Each row comes from the steps of one walk. Every step used is in the known rows, and no mark comes twice. Write the walk behind each row, first mark first.
(in the rows, 128 means zero)
Known rows:
H > X > Z > E > K > L: [177 124 151 130 164 145 166  91  89 138 157 110 171 187 138 179 163 141
 123 118 159 111 140]
X > H: [135 120 124 152 163  95 131 162 104 137 133 103 162  93 137 125 128 132
 143 125 117 133 107]
K > L > H > X > Z: [145 118 139 151 164  78 148  99  70 147 173  93 180 136 125 156 165 115
 137 114 143 137 161]
T > H > X > Z > E > K: [191 111 137 147 169 136 160  92  57 140 150  94 179 203 166 166 173 132
 124 132 136 113 149]
K > L > H > X: [136 121 142 159 165  64 154 107  95 130 168 102 172 101 122 148 146 111
 132 120 122 149 151]
Z > X > H > T > S: [106 123 115 128 208  52  92 164  63 112 124  95 193  33 165 108 125 129
 141 130  76 143 106]
E > Z > X > H > T > S: [109 116 112 118 204  54  93 174  41 123 114 102 182  28 168 117 141 139
 128 131 101 145 100]
Z > E > K > L: [161 132 148 109 156 147 164 102 125 109 166 135 145 137 124 177 131 160
 111 126 129 122 137]
R > E > Z > X: [123 114 131  99 117 110 126 153  58 126 106 118 143 123 128 135 157 156
 122 139 196 115 138]
X > Z > E > K > L > H > T > S: [150 141 127  92 203 101 149  78  73  93 216 120 171 102 147 173 153 151
 115 144  79 142 125]
E > K > L > H: [167 138 147 128 154  92 175 107 113 115 201 127 153  86 106 170 115 153
 118 117 116 151 144]
E > Z > X: [139 111 130 113 149 108 120 155  56 134 106 121 152 113 137 139 150 149
 125 129 168 122 145]
H > X > Z: [156 111 130 153 164  99 135 123  75 153 130  90 165 180 159 133 173 112
 149 132 151 111 134]
H > L: [140 124 128 150 163  83 110 115 107 102 134 120 149 111 135 148 158 140
 120 133 133 126 119]
E > Z > X > H > T: [128 115 124 120 176  83 111 180  45 131 112 110 169  36 151 128 147 148
 134 116 137 141 102]
R > E > K > L > H > X: [149 132 154 142 136  77 187 102 103 116 183 108 167 107 108 162 135 136
 121 126 143 145 137]
X > H > T > S: [115 128 109 140 210  51 107 154  95 110 144 100 171  51 173 105 133 121
 140 145  57 145  81]
E > K > L > H > X: [168 130 151 155 165  73 181 100 100 126 188 111 175  99 116 167 128 131
 124 114 119 149 144]
R > E > K > L: [149 137 151 115 124 115 166 112 130 107 169 127 132 119 108 159 127 158
 114 122 150 126 121]
K > L > H > X > Z > E: [146 117 138 132 164 112 155  90  67 139 167  96 180 156 131 168 178 125
 130 129 149 130 165]
E > K: [177 133 138 132 157 114 162 131 115 118 159 129 137 134 139 147 124 150
 130 137 122 120 120]
L > K: [140 128 127 118 154 105 128 151 102 110 147 119 144 139 147 141 139 122
 133 121 142 130 126]

Write each row's walk:
[ 99 119 128 113 129  85  88 175  48 109  99 110 186  65 118 159 156 157
 103  93 213 137 108] : R > E > Z > X > H > L > K
[156 112 129 137 166 135 143 113  66 145 128  97 168 204 162 146 185 120
 142 149 156 103 143] : H > X > Z > E
[136 132 122 128 177  72 147 129  86  98 180 119 140  66 149 130 150 125
 141 155  92 152 122] : L > H > T
[155 118 127 139 166 116 158 105  50 141 154  94 177 179 150 151 182 121
 143 157 147 121 157] : L > H > X > Z > E
[176 131 137 116 156 147 167 121 111 109 156 132 140 155 142 158 136 159
 125 154 128 114 125] : Z > E > K
[130 133 133 124 172  70 143 112  98  96 192 122 146  49 129 147 146 130
 129 129  95 162 129] : K > L > H > T
[179 127 151 150 162  91 172  94  78 144 190 103 181 134 119 173 147 133
 128 108 140 139 150] : E > K > L > H > X > Z
[118 116 128 129 162  76  82 175  46 118 103 113 195  57 126 163 146 149
 107  85 187 143 114] : E > Z > X > H > L > K
[134 128 128 134 159  82 102 131 101  88 144 123 157 115 139 158 153 128
 115 115 154 135 119] : H > L > K
[180 112 148 141 162 133 159  73  75 139 165  97 184 185 148 182 168 131
 113 105 142 123 154] : T > H > X > Z > E > K > L
[135 128 137 130 155  83 148 111 107 117 183 120 151  87 109 153 134 131
 125 123 118 151 150] : K > L > H
[175 135 144 105 154 142 173  82  81 123 199 124 163 144 111 191 149 164
 116 127 141 132 156] : X > Z > E > K > L > H
[128 118 132 142 162  94 115 165  76 143 107 100 181  77 130 125 122 137
 143 106 136 131 132] : Z > X > H
[122 121 132 157 167  70  91 147  72 121 106 104 191  56 121 143 139 146
 122  98 150 135 122] : Z > X > H > L
[167 131 152 139 165 104 188  93  94 119 183 115 179 126 122 178 140 138
 119 129 125 142 151] : Z > E > K > L > H > X
[125 120 128 132 182  78 110 170  65 121 118 103 175  42 147 120 131 136
 145 115 117 144 113] : Z > X > H > T
[141 142 131 117 202  54 147 100 104  84 214 123 164  43 142 153 120 142
 117 139  54 163 114] : E > K > L > H > T > S
[148 119 130 167 166  63 158 127  81 133 154  99 168 119 143 132 151 109
 143 145 118 141 142] : L > H > X
